Each row comes from the steps of one walk. Every step used is in the known rows, and no mark comes twice. Write the walk behind each row, first mark first.
In the rows, zero is written as 100.
Known rows:
rigol > maso > tolem > nupul: 113, 117, 113, 87, 91, 103, 133, 58, 96, 128, 62, 108, 49, 112, 98, 107, 94, 102, 69, 86, 133, 71
libo > tolem: 68, 94, 99, 84, 89, 80, 106, 88, 84, 101, 76, 107, 71, 117, 87, 106, 111, 108, 95, 93, 97, 86
nupul > tolem > zesu > rigol: 113, 117, 113, 79, 75, 102, 104, 93, 73, 147, 47, 92, 72, 92, 100, 108, 102, 97, 83, 66, 95, 105
tolem > maso: 74, 109, 125, 72, 84, 88, 99, 93, 92, 104, 77, 108, 63, 109, 82, 115, 112, 97, 98, 93, 88, 80
rigol > maso > tolem > tezi: 112, 101, 109, 80, 93, 104, 133, 59, 86, 140, 44, 106, 55, 107, 103, 100, 92, 109, 77, 70, 145, 69
nupul > tolem > zesu > rigol > maso: 114, 126, 113, 86, 86, 108, 115, 77, 68, 156, 31, 91, 64, 92, 107, 111, 91, 105, 67, 58, 101, 113
tolem > tezi > desogus: 89, 92, 99, 75, 74, 102, 113, 93, 92, 126, 57, 123, 69, 99, 88, 98, 117, 94, 99, 72, 119, 79
nupul > desogus > tezi > tolem > zesu: 76, 101, 86, 80, 71, 108, 101, 97, 101, 135, 50, 130, 65, 102, 88, 109, 116, 79, 120, 70, 106, 89
zesu > rigol > maso > tolem > nupul > desogus: 92, 114, 102, 91, 95, 114, 126, 56, 87, 149, 44, 98, 44, 107, 106, 100, 89, 103, 55, 76, 141, 77
zesu > tolem > tezi: 70, 82, 105, 54, 88, 92, 112, 81, 77, 129, 45, 125, 73, 101, 101, 113, 110, 87, 100, 71, 129, 67
nupul > desogus > tezi > tolem > maso > rigol: 77, 113, 100, 99, 80, 115, 116, 83, 104, 108, 57, 135, 48, 113, 87, 112, 107, 87, 109, 81, 100, 88
rigol > maso > tolem > tezi > desogus: 121, 100, 100, 84, 88, 103, 136, 55, 99, 138, 41, 113, 54, 102, 103, 98, 100, 110, 82, 63, 136, 80
desogus > tezi > tolem > zesu: 90, 107, 98, 71, 72, 97, 107, 93, 94, 130, 50, 127, 72, 99, 87, 116, 116, 84, 117, 67, 98, 98
desogus > tezi: 87, 104, 96, 85, 81, 99, 116, 93, 99, 117, 69, 124, 71, 109, 86, 113, 114, 98, 98, 80, 106, 78
rigol > maso > tolem > nupul > desogus: 99, 112, 101, 96, 91, 114, 127, 62, 103, 133, 62, 110, 42, 115, 98, 100, 94, 97, 72, 90, 140, 62
zesu > tolem > nupul: 71, 97, 109, 60, 86, 91, 112, 81, 88, 116, 63, 127, 66, 107, 96, 119, 114, 80, 92, 87, 117, 69
nupul > tolem: 121, 113, 104, 93, 69, 107, 115, 103, 88, 115, 73, 120, 75, 115, 93, 109, 101, 88, 90, 90, 102, 82
libo > tolem > zesu: 66, 96, 107, 75, 91, 74, 96, 83, 85, 117, 68, 92, 66, 102, 86, 105, 116, 111, 105, 83, 90, 92
libo > tolem > nupul > desogus > tezi: 49, 104, 78, 101, 81, 98, 106, 89, 108, 112, 88, 114, 54, 113, 80, 90, 121, 91, 102, 104, 121, 70
zesu > rigol: 81, 100, 109, 71, 87, 97, 110, 91, 69, 129, 50, 107, 74, 105, 96, 115, 103, 104, 74, 70, 103, 93
nupul > desogus > tezi > tolem > maso: 65, 110, 95, 85, 70, 104, 100, 100, 107, 109, 67, 135, 60, 112, 83, 110, 115, 76, 118, 90, 98, 86
rigol > maso > tolem: 118, 107, 109, 86, 97, 97, 133, 58, 92, 125, 51, 109, 57, 116, 104, 114, 90, 114, 73, 75, 121, 79

Write each row's walk:
88, 114, 94, 81, 64, 107, 117, 100, 97, 116, 69, 141, 69, 111, 82, 109, 115, 69, 103, 88, 117, 85 -> desogus > tezi > tolem > nupul
78, 115, 106, 75, 70, 92, 106, 96, 100, 103, 67, 132, 67, 110, 83, 118, 115, 81, 115, 86, 90, 95 -> desogus > tezi > tolem > maso
49, 99, 91, 94, 83, 96, 100, 93, 95, 109, 86, 109, 56, 117, 82, 91, 115, 91, 94, 108, 118, 69 -> libo > tolem > nupul > desogus
75, 101, 127, 69, 102, 87, 116, 61, 88, 103, 52, 117, 53, 105, 100, 129, 106, 103, 95, 76, 92, 81 -> zesu > tolem > maso > rigol
90, 101, 111, 64, 73, 95, 101, 97, 80, 126, 49, 122, 74, 103, 89, 117, 109, 83, 109, 70, 94, 98 -> tezi > tolem > zesu
84, 112, 112, 65, 88, 101, 111, 75, 59, 151, 15, 109, 68, 95, 104, 121, 94, 97, 76, 49, 101, 122 -> tezi > tolem > zesu > rigol > maso
73, 105, 95, 83, 66, 117, 105, 106, 90, 118, 67, 139, 64, 118, 85, 104, 108, 63, 98, 95, 122, 74 -> tezi > tolem > nupul > desogus
105, 103, 109, 75, 98, 103, 133, 53, 70, 156, 26, 94, 57, 99, 111, 102, 87, 115, 60, 56, 145, 85 -> zesu > rigol > maso > tolem > tezi
68, 109, 87, 94, 75, 116, 109, 97, 110, 125, 80, 126, 55, 110, 80, 99, 117, 81, 97, 95, 126, 61 -> tolem > nupul > desogus > tezi
120, 126, 125, 103, 80, 109, 118, 84, 93, 105, 72, 109, 53, 110, 91, 111, 98, 99, 89, 90, 89, 88 -> nupul > tolem > maso > rigol
78, 111, 119, 68, 72, 91, 100, 99, 86, 100, 66, 127, 69, 113, 85, 119, 109, 80, 107, 90, 86, 94 -> tezi > tolem > maso
85, 117, 99, 73, 86, 103, 117, 72, 73, 154, 16, 114, 66, 91, 103, 120, 100, 98, 85, 45, 105, 123 -> desogus > tezi > tolem > zesu > rigol > maso
68, 104, 100, 87, 77, 114, 103, 101, 96, 122, 78, 121, 58, 113, 82, 100, 111, 80, 89, 98, 123, 60 -> tolem > nupul > desogus
78, 99, 79, 90, 69, 113, 111, 103, 99, 119, 57, 145, 71, 117, 89, 110, 110, 76, 110, 80, 113, 83 -> nupul > desogus > tezi > tolem
115, 100, 117, 70, 88, 86, 112, 68, 99, 132, 60, 93, 60, 101, 95, 110, 107, 109, 98, 73, 106, 77 -> maso > tolem > zesu
70, 87, 90, 82, 80, 85, 109, 86, 91, 113, 66, 111, 67, 102, 88, 90, 121, 104, 104, 81, 114, 88 -> libo > tolem > tezi > desogus
111, 109, 110, 81, 101, 97, 133, 52, 76, 141, 34, 97, 59, 108, 112, 114, 86, 120, 56, 61, 120, 94 -> zesu > rigol > maso > tolem
116, 108, 117, 77, 99, 93, 123, 52, 93, 141, 44, 93, 52, 101, 102, 113, 95, 117, 82, 65, 113, 85 -> rigol > maso > tolem > zesu
107, 119, 113, 82, 95, 103, 133, 52, 80, 144, 45, 95, 51, 104, 105, 107, 90, 108, 52, 73, 133, 87 -> zesu > rigol > maso > tolem > nupul
115, 108, 103, 87, 66, 113, 114, 105, 82, 131, 65, 117, 73, 106, 92, 96, 103, 83, 94, 85, 126, 73 -> nupul > tolem > tezi
59, 98, 108, 69, 95, 74, 96, 77, 69, 133, 50, 79, 67, 94, 94, 105, 112, 117, 88, 69, 90, 109 -> libo > tolem > zesu > rigol
79, 111, 116, 70, 100, 98, 110, 69, 65, 154, 26, 91, 62, 90, 102, 117, 96, 115, 68, 52, 103, 108 -> tolem > zesu > rigol > maso
